What can hang from each mark
vozafu: kezife
nege: deta fazo kezife
movus: mumud
losik: kezife movus
deta: movus nege
degi: fazo
mumud: degi kezife nege
kezife: mumud
fazo: nege

Known rows, with every way that one mark hangs from another
{kezife {mumud {nege deta}}}: [-0.10 -2.88 -0.43  0.45 -0.03  0.48 -2.27  1.65  0.08 -3.18  0.84  1.70
 -0.94  1.13  3.91 -1.76 -1.21  0.95 -0.02 -0.27  1.05  2.78  3.10]
{movus {mumud {degi fazo} kezife}}: [ 2.59 -1.44 -1.40  3.16 -1.34  3.68  2.30  5.27  0.71 -3.11 -0.96 -2.12
 -0.93  0.08  2.75 -1.49  1.59  4.15  2.29 -2.64 -2.31  0.43  2.85]
{degi {fazo {nege deta kezife}}}: [ 3.55 -0.59 -1.58  1.50  0.28  2.34  1.45  0.67 -0.03 -1.83 -1.28  1.36
  2.40  2.56  3.84 -0.71  0.44 -1.17  1.10 -0.95  1.08  2.97  0.17]
{mumud degi kezife {nege deta}}: [-2.68 -2.75 -3.20  1.32  2.20  2.82 -1.28  5.24  0.82 -3.92 -0.14 -2.54
 -2.91 -1.14  4.28 -2.21  2.43  7.77  1.55 -2.37 -2.40 -0.43  4.35]
{degi {fazo {nege deta}}}: [ 2.65 -0.70  0.22  1.53 -0.68  2.59  0.49  1.07 -0.49 -1.21 -1.65  2.52
  1.91  1.97  4.31 -0.45 -0.49 -1.09 -0.30 -1.18  0.18  1.99 -1.08]
{kezife {mumud degi {nege {deta movus}}}}: [-0.61 -3.59 -0.93  1.23 -0.94  1.34 -0.50  2.74  0.52 -3.79  1.53  1.49
 -0.77 -0.12  4.09 -1.11  0.13  3.09  0.23 -2.13 -0.93  3.53  3.09]
{degi {fazo {nege {deta movus}}}}: [ 2.39 -1.29 -0.22  1.67 -0.97  1.70  1.25  0.51 -0.71 -0.81 -1.75  2.99
  2.76  2.43  4.40  0.05 -0.20 -1.48 -0.49 -2.13 -0.23  2.34 -1.41]
{mumud nege}: [-1.91 -1.20 -0.73  0.55  1.61  0.99 -0.35 -0.09 -0.33 -1.32 -0.74  0.09
 -1.47  0.46  1.61 -0.11  0.86  2.32 -0.49 -1.34 -0.06 -1.29  1.47]
{fazo nege}: [-0.47 -1.18  0.89  1.01  1.24  1.19  3.17 -0.44  0.47 -0.17  0.44  1.53
 -0.18  0.71  0.17  1.09 -0.36 -1.85  0.52  0.63  1.03 -0.44 -0.08]
{nege {deta {movus {mumud degi kezife}}} fazo}: [ 2.02 -2.25 -1.54  1.60  0.45 -1.27 -1.91  1.85  0.47 -4.02 -1.85 -0.99
  0.35  1.85  1.61 -1.77  2.00 -0.28  2.10 -2.69 -3.25  2.87  1.46]
{movus {mumud degi}}: [ 1.93 -1.45  0.46  1.67 -1.75  2.26  1.73  2.34  1.19 -2.82 -0.22 -1.24
 -1.20 -0.79 -0.33 -0.37  1.15  1.28  1.12 -2.33 -2.09  0.63  1.57]
{nege kezife}: [ 1.31  0.11 -2.78 -0.05  1.45 -0.54  1.46 -0.68  0.77 -1.04  0.59 -1.83
  0.71  0.85 -0.70 -0.44  1.48 -0.13  2.23  0.26  1.47  1.54  1.82]
{fazo {nege {deta {movus mumud}} kezife}}: [ 2.04 -3.08 -1.81  1.01  1.27 -0.58  3.06 -1.05  1.13 -2.60 -0.37  0.71
  1.58  2.64  0.91 -0.13  1.24 -3.75  1.93 -1.49  1.03  2.89  1.74]
{deta {nege kezife}}: [-0.76 -0.88 -3.03  0.76  2.01 -0.57  4.78 -2.11 -0.10 -2.08 -0.98 -1.75
  1.78  0.77  1.62  0.50  3.09 -1.25  1.31 -0.76  0.85  0.22  1.07]
{degi {fazo {nege {deta {movus mumud}} kezife}}}: [ 4.39 -1.83 -1.80  2.13 -0.55  1.67  2.64  0.35 -0.04 -2.45 -1.94  1.53
  2.90  3.36  3.86 -0.52  0.84 -2.21  1.23 -2.62  0.43  3.44  0.48]
{losik {kezife {mumud {degi fazo} {nege deta}}} movus}: [ 2.62 -2.29 -2.63  1.45  1.83  3.48  2.75  3.47 -0.89 -2.99 -3.78  2.19
 -0.62  4.93  4.69 -0.08 -2.82  3.73 -0.63 -2.00 -2.37  1.67 -0.98]
{vozafu {kezife {mumud degi {nege {deta movus} fazo}}}}: [-0.18 -2.03 -1.22  1.86  2.11  1.70  0.30  1.99  1.85 -3.05 -0.99  2.36
 -0.87  2.10  3.07  0.19  1.07  2.94  0.99 -0.16 -1.36  4.99  1.43]
{nege deta kezife}: [ 2.25 -0.70 -3.08 -1.01  0.99 -1.18 -1.96 -0.12  0.82 -2.40 -0.17 -1.50
  1.16  1.24  0.95 -1.94  1.27 -0.92  1.74 -0.33  0.92  3.45  1.94]
{mumud {degi {fazo {nege deta}}} kezife}: [ 0.60 -1.42 -1.95  2.75  0.34  4.42  2.18  5.74  0.65 -2.38 -0.12 -0.83
 -0.29 -0.35  4.82 -1.24  1.35  5.23  2.14 -1.48 -1.82  1.04  1.98]
{losik kezife {movus mumud}}: [ 3.39 -1.19 -1.78  0.85  2.18  1.01  4.35  0.71 -0.66 -1.01 -5.07  0.45
 -0.73  5.42 -0.41  0.92 -2.46 -0.68 -0.32 -1.48 -2.20 -1.29 -2.18]
{losik movus}: [ 1.03 -1.82 -0.47 -0.38  1.33 -0.35  0.68 -1.47 -1.20  0.24 -2.50  1.08
 -0.46  2.27 -0.39  1.00 -1.42 -0.13 -0.87  0.25 -1.29  0.01 -1.16]
{kezife {mumud degi {nege {deta movus} fazo}}}: [-0.08 -3.21 -0.74  1.68  0.04  0.85 -1.24  2.40  0.46 -4.64  0.93  1.34
 -0.86  0.69  3.62 -1.32  0.50  2.36  1.13 -1.79 -1.45  3.87  2.87]

Rows
[-0.06 -0.31 -2.78  1.43  3.21 -1.16  3.77 -2.64 -0.18 -3.09 -1.79 -1.98
  1.66  1.81  0.94  0.23  3.63 -2.24  2.41 -0.31  0.16  0.71  0.82] | {deta {nege fazo kezife}}
[ 0.04 -3.46 -2.09  2.17  0.57  2.73 -0.20  4.80  1.19 -4.97 -1.22 -2.56
 -2.88 -0.06  3.04 -2.30  2.16  4.91  1.86 -3.27 -2.45 -0.08  4.73] | {movus {mumud degi kezife {nege deta}}}
[ 3.27 -4.00 -1.34  2.22  0.73  2.90  2.47  2.74 -0.28 -3.02 -3.48  0.38
 -1.17  2.87  2.62 -0.29 -0.47  1.86  0.97 -1.82 -2.84  1.19  1.15] | {losik {movus {mumud {degi {fazo {nege deta}}} kezife}}}
[ 3.09 -0.06 -2.83 -0.23  2.58 -1.91 -3.13 -0.74  0.77 -3.67 -1.07 -1.67
  1.04  2.56  0.24 -2.18  1.89 -2.09  3.10  0.33  0.09  3.98  1.60] | {nege deta fazo kezife}
[-0.83 -1.33 -0.77  1.77  1.85  3.28  1.89  2.67  2.12 -1.98 -0.03  1.80
 -1.91  0.83  2.42  0.63  0.51  4.28  0.81  0.77 -0.30  3.39  1.93] | {vozafu {kezife {mumud degi nege}}}
[-1.21 -1.47 -2.96  1.24  1.97  2.76  2.04  1.65  1.18 -3.44  0.61 -2.24
 -1.70 -0.88  1.11 -0.27  3.22  5.46  1.97 -2.25 -0.80  0.40  3.36] | {mumud degi {nege kezife}}
[ 2.45 -0.80 -1.31  1.91 -0.59  3.94  2.34  2.75  0.82 -2.67 -0.03  0.24
  1.14  0.03  3.08 -0.35  1.56  2.33  1.60 -1.91 -1.09  2.94  0.48] | {mumud {degi {fazo {nege deta kezife}}}}
[ 0.30 -1.25 -2.61  2.20  2.17  0.03  4.56 -0.69  0.41 -4.51 -0.02 -1.42
  1.21  1.10  1.94 -0.10  3.08 -0.78  3.10 -0.15  0.07  2.63  2.22] | {deta {nege fazo {kezife {mumud degi}}}}
[ 0.49 -0.25 -2.39  2.54 -0.27  4.00  1.96  5.82  0.24 -1.59 -0.11 -2.02
 -0.45 -0.94  3.94 -1.11  1.68  6.77  2.03 -1.62 -2.21  0.27  1.96] | {mumud {degi fazo} kezife}
[ 0.86 -1.41 -3.01  2.19  0.18  1.77  5.60  0.38 -0.02 -3.57 -0.05 -0.69
  2.19  0.65  4.23 -0.10  2.49  0.62  1.89 -1.32  0.57  2.72  2.00] | {deta {nege {kezife {mumud {degi fazo}}}}}
[ 2.16 -2.66  0.00  2.23 -2.46  2.57  1.94  3.23  0.33 -2.74  1.50  2.83
  1.41  0.54  4.66 -0.48 -0.72  0.99  0.75 -1.54 -0.51  4.84  1.24] | {kezife {mumud {degi {fazo {nege {deta movus}}}}}}
[-0.49 -2.13 -3.24  0.50  1.62  2.26 -0.70  2.03  1.26 -4.52  0.06 -1.93
 -1.27 -0.55  2.39 -1.47  3.02  4.81  1.55 -2.70 -1.22  1.96  3.39] | {mumud degi {nege deta kezife}}
[ 2.72 -0.97 -3.49  0.01  2.13 -3.23 -1.86 -1.77  0.39 -3.14 -1.26 -0.93
  2.35  3.20  0.51 -1.47  2.45 -2.73  2.64 -1.17 -0.45  4.58  1.08] | {nege {deta movus} fazo kezife}
[ 0.92 -2.70 -2.25  2.40  0.67  0.13  2.92 -0.02  0.65 -3.64 -1.04 -1.02
  0.07  1.57  0.37  0.17  3.20  1.04  2.04 -4.09 -2.07  1.39  2.34] | {deta {movus {mumud degi {nege fazo kezife}}}}
[-0.21 -2.95 -2.24  2.34  1.52 -0.88  1.87  0.61 -0.25 -2.43 -1.81 -0.83
 -0.50  2.55  1.58 -0.41  2.09  0.87  1.56 -3.10 -1.59 -0.43  2.64] | {deta {movus {mumud kezife {nege fazo}}}}
[ 4.00 -1.31 -1.38  1.75 -0.30  2.34  1.57  1.32  0.08 -2.51 -0.30  2.09
  2.33  2.77  4.65 -1.08 -0.47 -1.40  1.43 -0.40  1.83  4.34  1.11] | {degi {fazo {nege deta {kezife mumud}}}}
[-1.65 -1.98 -2.92  1.19  4.13  0.07 -3.35  2.45 -0.06 -3.74 -1.83 -1.86
 -2.28  1.95  3.72 -2.64  1.76  3.51  1.96 -0.74 -1.14 -0.52  3.67] | {mumud kezife {nege deta fazo}}
[ 0.43 -2.52 -0.17  2.13 -0.44  3.13  1.51  2.34  0.97 -3.86 -0.77 -1.13
 -2.33 -0.41  0.87 -0.43  1.81  3.15  0.81 -3.33 -2.07 -0.43  2.77] | {movus {mumud degi nege}}
[ 1.30 -1.77 -1.59  0.24  2.12  0.21  1.70 -0.58  1.13 -2.11  0.25  0.31
  0.83  1.67  0.91 -0.45  0.70 -2.67  1.91  0.43  1.78  2.34  1.48] | {fazo {nege deta kezife}}
[-2.64 -3.23 -3.73  0.75  2.64 -0.47 -1.43  2.22 -0.33 -2.25 -1.28 -1.07
 -1.09  1.35  4.48 -1.82  1.68  4.08  0.63 -2.38 -0.94 -0.60  3.54] | {mumud kezife {nege {deta movus}}}
[-2.72 -1.57 -2.65  2.70  3.66  2.74  0.56  4.29  0.72 -3.73 -0.31 -2.96
 -3.36 -0.43  2.47 -1.16  3.18  7.46  3.02 -1.44 -2.67 -1.46  4.00] | {mumud degi kezife {nege fazo}}
[ 2.72 -2.30 -1.89  1.39  1.82  0.07 -1.43 -0.02  0.74 -5.28 -2.28 -1.52
 -1.02  2.87  1.02 -2.03  2.08 -0.82  2.22 -2.21 -0.52  1.74  3.40] | {movus {mumud {nege deta fazo kezife}}}
[ 1.33 -3.41 -1.89  1.18  0.71  0.35  3.37  0.66  1.46 -3.08  1.91  1.40
  1.43  1.48  2.14 -0.21  0.65 -1.72  2.34 -0.61  1.21  4.77  2.41] | {fazo {nege {deta movus} {kezife {mumud degi}}}}
[-0.96 -3.54 -2.31  2.47  0.23  0.88  3.19  2.31  0.41 -2.56 -0.80 -1.23
 -0.94  0.52  1.94 -0.13  2.52  3.64  1.34 -4.10 -2.41 -0.41  3.09] | {deta {movus {mumud degi kezife nege}}}
[ 0.27 -2.05 -3.55  0.55  3.35 -1.59 -1.80 -1.47  0.05 -3.90 -1.72 -0.69
  0.46  3.07  2.01 -1.34  2.77  0.15  1.72 -2.28 -0.40  2.33  2.32] | {mumud {nege {deta movus} fazo kezife}}
[ 2.38 -2.06  0.50  2.10 -2.20  3.46  1.15  3.84  0.64 -3.14  1.64  2.38
  0.58  0.12  4.50 -0.97 -1.06  1.36  0.93 -0.55 -0.17  4.56  1.54] | {kezife {mumud {degi {fazo {nege deta}}}}}
[ 0.24 -3.61 -0.80  1.85  0.50  0.98  2.82  2.02  1.13 -2.48 -0.22  0.62
  0.09  0.95  2.15 -0.22  0.99 -0.52  1.48 -1.96 -1.10  1.38  1.65] | {fazo {nege {deta {movus {mumud degi kezife}}}}}
[ 4.32 -2.21 -3.67  1.01 -1.28 -0.02  0.46  0.98  0.75 -3.76 -1.25 -0.97
  2.63  1.99  2.60 -1.60  2.50 -0.20  1.90 -3.94 -1.16  4.96  1.88] | {nege {deta {movus {mumud {degi fazo}}}} kezife}
[ 0.11 -1.43 -0.80  1.73  2.43  2.51 -0.44  2.58  2.14 -3.45 -0.80  1.88
 -1.69  1.71  2.90 -0.28  0.70  3.32  1.20  0.81 -1.04  4.66  1.75] | {vozafu {kezife {mumud degi {nege deta fazo}}}}
[ 3.10 -2.91 -1.66  2.10  0.28  2.65  2.63  2.73 -0.64 -2.21 -3.34 -0.58
 -1.25  2.32  1.74 -0.08 -0.15  3.19  0.99 -1.89 -3.09  0.41  1.06] | {losik {movus {mumud {degi fazo} kezife}}}
